Known rows, with every way that one mark hangs from another
lotav[voduz]:  .09  .05  .23 -.39 -.16 -.15  .63 -.06 -.13 -.06  .32 -.08  .04 -.10 -.09  .19 -.33  .05 -.21  .12 -.12  .32  .38  .28
pezuf[pipa[fodo[niza voduz[lotav]]]]:  .18  .15 -.08  .24  .17  .11 -.27 -.19  .06 -.18 -.10 -.16  .05 -.14 -.18 -.13  .23  .35 -.05 -.04  .03  .13 -.35 -.41
pipa[pezuf]: -.26 -.05  .10 -.35 -.11 -.25  .32 -.08 -.05  .09  .39 -.06 -.03  .41  .15  .16 -.33  .03 -.03  .00 -.02  .00  .30  .03
voduz[fodo[niza] lotav]: -.15  .09 -.18 -.06 -.32 -.20 -.05  .12  .10 -.24  .32 -.16 -.24 -.13  .03 -.16 -.02 -.07  .06 -.16 -.34  .31 -.26 -.13
pezuf[pipa]:  .09  .05  .04 -.21  .09 -.03  .21  .17 -.22  .15  .43 -.10  .17  .21  .04  .40 -.10  .12 -.03  .07 -.12  .39  .08 -.05
rimadi[niza[pezuf[fodo[pipa voduz]]]]:  .11  .05  .11  .24  .02  .22 -.02  .36  .21  .17 -.50  .28 -.22  .02 -.06 -.19  .08 -.41  .19  .10  .20 -.44  .31  .25
rimadi[niza[pezuf[pipa[fodo]]]]:  .28  .05  .14  .08  .22  .45 -.23  .23  .31 -.22  .23  .02  .43  .06  .03  .27  .07  .22  .10  .34  .39  .19 -.32  .05
pezuf[fodo[voduz[lotav]] niza]:  .30  .10  .03  .07  .20 -.01 -.27 -.03 -.25  .38 -.25 -.09 -.38 -.41  .10  .03 -.16 -.10  .22 -.50 -.57  .23  .08  .15
fodo[niza[pezuf] pipa voduz]: -.29 -.17  .09  .12  .06 -.06  .29  .14  .19 -.18 -.37  .23  .11  .30 -.25 -.25  .15 -.19 -.15  .07  .39 -.55  .17 -.02
pezuf[fodo pipa]:  .19  .11 -.10 -.12  .08  .12  .10  .29 -.33  .36  .28  .12 -.03  .11  .00  .17 -.07  .03 -.02  .21 -.12  .32 -.01 -.15
pezuf[fodo[voduz] niza pipa]:  .36  .10  .01  .17  .58  .16 -.20  .10 -.33  .74 -.35  .07 -.20 -.17 -.08  .17  .13 -.08 -.04 -.16 -.28  .14  .10  .03
voduz[lotav[rimadi]]: -.06 -.04 -.31 -.21 -.59 -.38  .01 -.12 -.37 -.31  .60 -.19  .08 -.09  .45  .33 -.32  .17  .24 -.20 -.32  .35 -.09 -.12
pipa[fodo[voduz[lotav]] pezuf[niza]]: -.01 -.04  .18  .05  .40  .00 -.38 -.50 -.01 -.01 -.22 -.22 -.16 -.13  .06 -.02 -.09  .33  .12 -.54 -.20 -.05 -.10 -.05
niza[pezuf]: -.09 -.15  .08 -.31 -.11 -.07  .23  .22  .07 -.07  .39 -.01  .37  .23  .22  .22 -.26 -.04  .01  .11  .04  .16  .10  .27
rimadi[niza[pezuf[fodo[voduz]]]]:  .33  .16 -.03  .09 -.02  .27 -.10  .33  .24  .39 -.38  .10 -.13 -.08  .12 -.01  .00 -.43  .22  .16  .00 -.12  .25  .48
rimadi[niza[pezuf]]:  .13  .00  .13 -.19 -.11  .07  .15  .32  .31 -.14  .23 -.06  .21  .11  .20  .29 -.28 -.20  .24  .14  .06  .15  .14  .46
niza[pezuf[pipa[fodo[voduz]]]]:  .19 -.05  .02  .15  .32  .29 -.24  .01  .08  .14 -.08  .01  .47  .09 -.03  .09  .28  .24 -.16  .20  .21 -.01 -.16  .03
pipa[fodo[voduz]]:  .14  .15  .12  .07  .11  .16  .19  .16  .00  .05  .08 -.06  .03 -.04 -.10  .10 -.05  .22 -.09 -.26 -.08  .07  .25  .14
pipa[fodo pezuf[niza]]: -.18 -.13  .31 -.11  .42  .10  .06 -.14 -.08 -.09  .18  .04 -.01  .12 -.04  .15 -.23  .37 -.02 -.28  .11 -.06 -.01 -.03
rimadi[niza]:  .15  .19  .15 -.14 -.15 -.02  .36  .39  .10 -.07  .38 -.17 -.15  .03  .11  .43 -.38 -.12  .25 -.11 -.12  .31  .31  .33
fodo[niza voduz[lotav]]:  .05  .11 -.07  .03 -.20 -.27  .06 -.09  .06 -.09 -.06 -.23 -.18 -.07  .00 -.06 -.08 -.05  .06 -.22 -.27  .09  .05  .01
fodo[niza pipa[pezuf] voduz]: -.47 -.09  .12  .07  .03 -.29  .40 -.16  .07  .02 -.37  .11 -.30  .46 -.31 -.30  .09 -.14 -.16 -.02  .33 -.71  .33 -.24
pezuf[niza pipa[fodo[voduz[lotav]]]]:  .32  .03  .13  .22  .58  .22 -.54 -.25 -.14  .07 -.12 -.28  .05 -.36  .00  .20  .11  .44  .07 -.45 -.29  .34 -.25 -.15

Rows
-.08 -.06  .27  .07  .53  .08 -.05 -.29 -.01  .20 -.27 -.03 -.12  .02 -.09  .04 -.06  .25 -.09 -.37  .03 -.24  .13  .10 : pipa[fodo[voduz] pezuf[niza]]
-.32 -.20  .16 -.04 -.12 -.01  .29  .02  .24 -.37 -.19  .33  .05 -.03 -.36 -.43  .22 -.26 -.40  .35  .37 -.27 -.05 -.05 : lotav[voduz[fodo[niza[pezuf] pipa]]]
-.10  .09  .02 -.18 -.18 -.12  .42  .05  .06 -.09  .07  .05 -.17 -.24 -.31 -.17  .06 -.19 -.39  .23 -.08  .21  .07  .13 : lotav[voduz[fodo[niza]]]
 .20  .09 -.34  .24 -.15  .03 -.44 -.32 -.37 -.04  .12 -.20  .20 -.24  .21  .17  .21  .45  .08 -.13 -.11  .21 -.36 -.39 : pezuf[pipa[fodo[voduz[lotav[rimadi]]]]]
-.10 -.10  .02 -.20 -.21  .02  .21  .02  .24 -.15 -.02  .14  .13 -.14 -.21 -.26  .15 -.23 -.39  .46  .16  .04 -.10  .21 : lotav[voduz[fodo[niza[pezuf]]]]
-.17  .05 -.01  .09 -.04 -.08 -.17 -.39  .19 -.23 -.18 -.13 -.16  .07 -.11 -.35  .06  .26 -.02 -.09  .13 -.26 -.14 -.27 : pipa[fodo[niza voduz[lotav]] pezuf]
 .24  .00  .07 -.08  .10  .14 -.11  .22  .19  .03  .23 -.13  .34  .17  .17  .37 -.05 -.07  .15  .29  .17  .24 -.07  .21 : rimadi[niza[pezuf[pipa]]]
 .37  .11  .08  .26  .32  .44 -.35  .11  .34  .07 -.23 -.04  .31 -.04 -.01  .15  .24  .11  .07  .20  .30  .01 -.11  .20 : rimadi[niza[pezuf[pipa[fodo[voduz]]]]]
 .06 -.08 -.23 -.08 -.48 -.05  .09  .15  .02 -.20  .28  .04  .29  .01  .38  .41 -.23 -.14  .32  .20  .15  .02  .02  .29 : lotav[rimadi[niza[pezuf]]]
-.35 -.22  .37 -.16  .31 -.12  .14 -.39 -.08  .05 -.20  .10 -.38 -.10 -.21 -.21  .06 -.09 -.33 -.20 -.03 -.21  .19 -.05 : lotav[voduz[fodo[pipa[pezuf[niza]]]]]
-.03  .02 -.47 -.01 -.48 -.34 -.27 -.46 -.39  .36 -.16 -.02 -.28 -.09  .37 -.19 -.02 -.06  .20 -.04 -.23 -.21 -.01 -.21 : pipa[pezuf[fodo[voduz[lotav[rimadi]]]]]
 .38  .19 -.16  .07  .04  .02 -.35 -.08 -.27  .49 -.08 -.12 -.18 -.14  .08 -.03  .14 -.02  .06 -.05 -.38  .28 -.08 -.16 : pezuf[fodo[voduz[lotav]] pipa]
 .19  .08  .04 -.06 -.15  .24  .04  .46  .21  .09  .05  .17 -.02 -.01  .16  .07 -.25 -.27  .28  .30  .12  .06  .08  .36 : rimadi[niza[pezuf[fodo]]]
-.31 -.19  .31  .02  .43 -.20  .16 -.26 -.10  .24 -.41 -.02 -.31  .25 -.09 -.02 -.07 -.06 -.02 -.49  .00 -.50  .42  .00 : fodo[pipa[pezuf[niza]] voduz]
-.36 -.09 -.30  .03 -.54 -.26 -.15 -.03 -.33 -.38  .37 -.06 -.21 -.16  .26 -.01  .02  .00  .13 -.36 -.29  .13 -.19 -.37 : voduz[fodo[pipa] lotav[rimadi]]
-.65 -.12  .05  .00 -.08 -.21  .21  .01  .13 -.13 -.03  .22 -.38  .43 -.23 -.45  .15 -.17 -.17  .02  .26 -.45  .04 -.36 : voduz[fodo[niza pipa[pezuf]]]
 .16 -.08 -.14  .07  .05 -.09 -.34 -.22  .15  .01 -.19 -.16  .31  .04  .05 -.14  .26 -.02 -.03  .22  .04  .05 -.29 -.15 : fodo[niza[pezuf[pipa]] voduz[lotav]]
-.19 -.17 -.31 -.08 -.49 -.14  .16 -.16 -.03 -.20 -.03  .23  .24 -.31 -.02 -.18  .18 -.19 -.32  .55  .20 -.10 -.25  .09 : lotav[rimadi voduz[fodo[niza[pezuf]]]]
 .01  .07  .01  .14 -.12 -.04 -.05  .06 -.20  .10 -.18  .05 -.45 -.09  .01 -.28 -.03 -.14  .15 -.33 -.26 -.06  .17 -.17 : pezuf[fodo[pipa voduz[lotav]]]
 .02 -.04 -.02  .15 -.06  .12 -.28 -.09  .29 -.44 -.16 -.03  .26 -.09 -.03 -.29  .10  .21  .02  .05  .17 -.10 -.30 -.07 : pipa[fodo[niza[pezuf] voduz[lotav]]]
-.04 -.14 -.03 -.10  .09  .00  .08  .14  .08 -.11  .13  .14  .47  .30 -.06  .07  .06  .00 -.11  .48  .33  .01 -.24 -.15 : fodo[niza[pezuf[pipa]]]
 .12  .15 -.02  .28  .28  .24  .07  .08  .01  .03 -.14  .05  .10  .05 -.36 -.02  .28  .26 -.25  .12  .22 -.04 -.11 -.26 : pezuf[pipa[fodo[niza voduz]]]
-.46 -.10 -.34  .16 -.56 -.29 -.07 -.02 -.17 -.54  .21  .06 -.23 -.11  .07 -.23  .13 -.05  .07 -.20 -.06 -.09 -.34 -.54 : voduz[fodo[niza pipa] lotav[rimadi]]
 .11 -.03 -.12 -.04 -.01  .10  .01  .23 -.03  .46 -.23  .20  .07  .05  .09 -.09  .00 -.26 -.04  .17 -.04 -.10  .19  .31 : niza[pezuf[fodo[voduz]]]
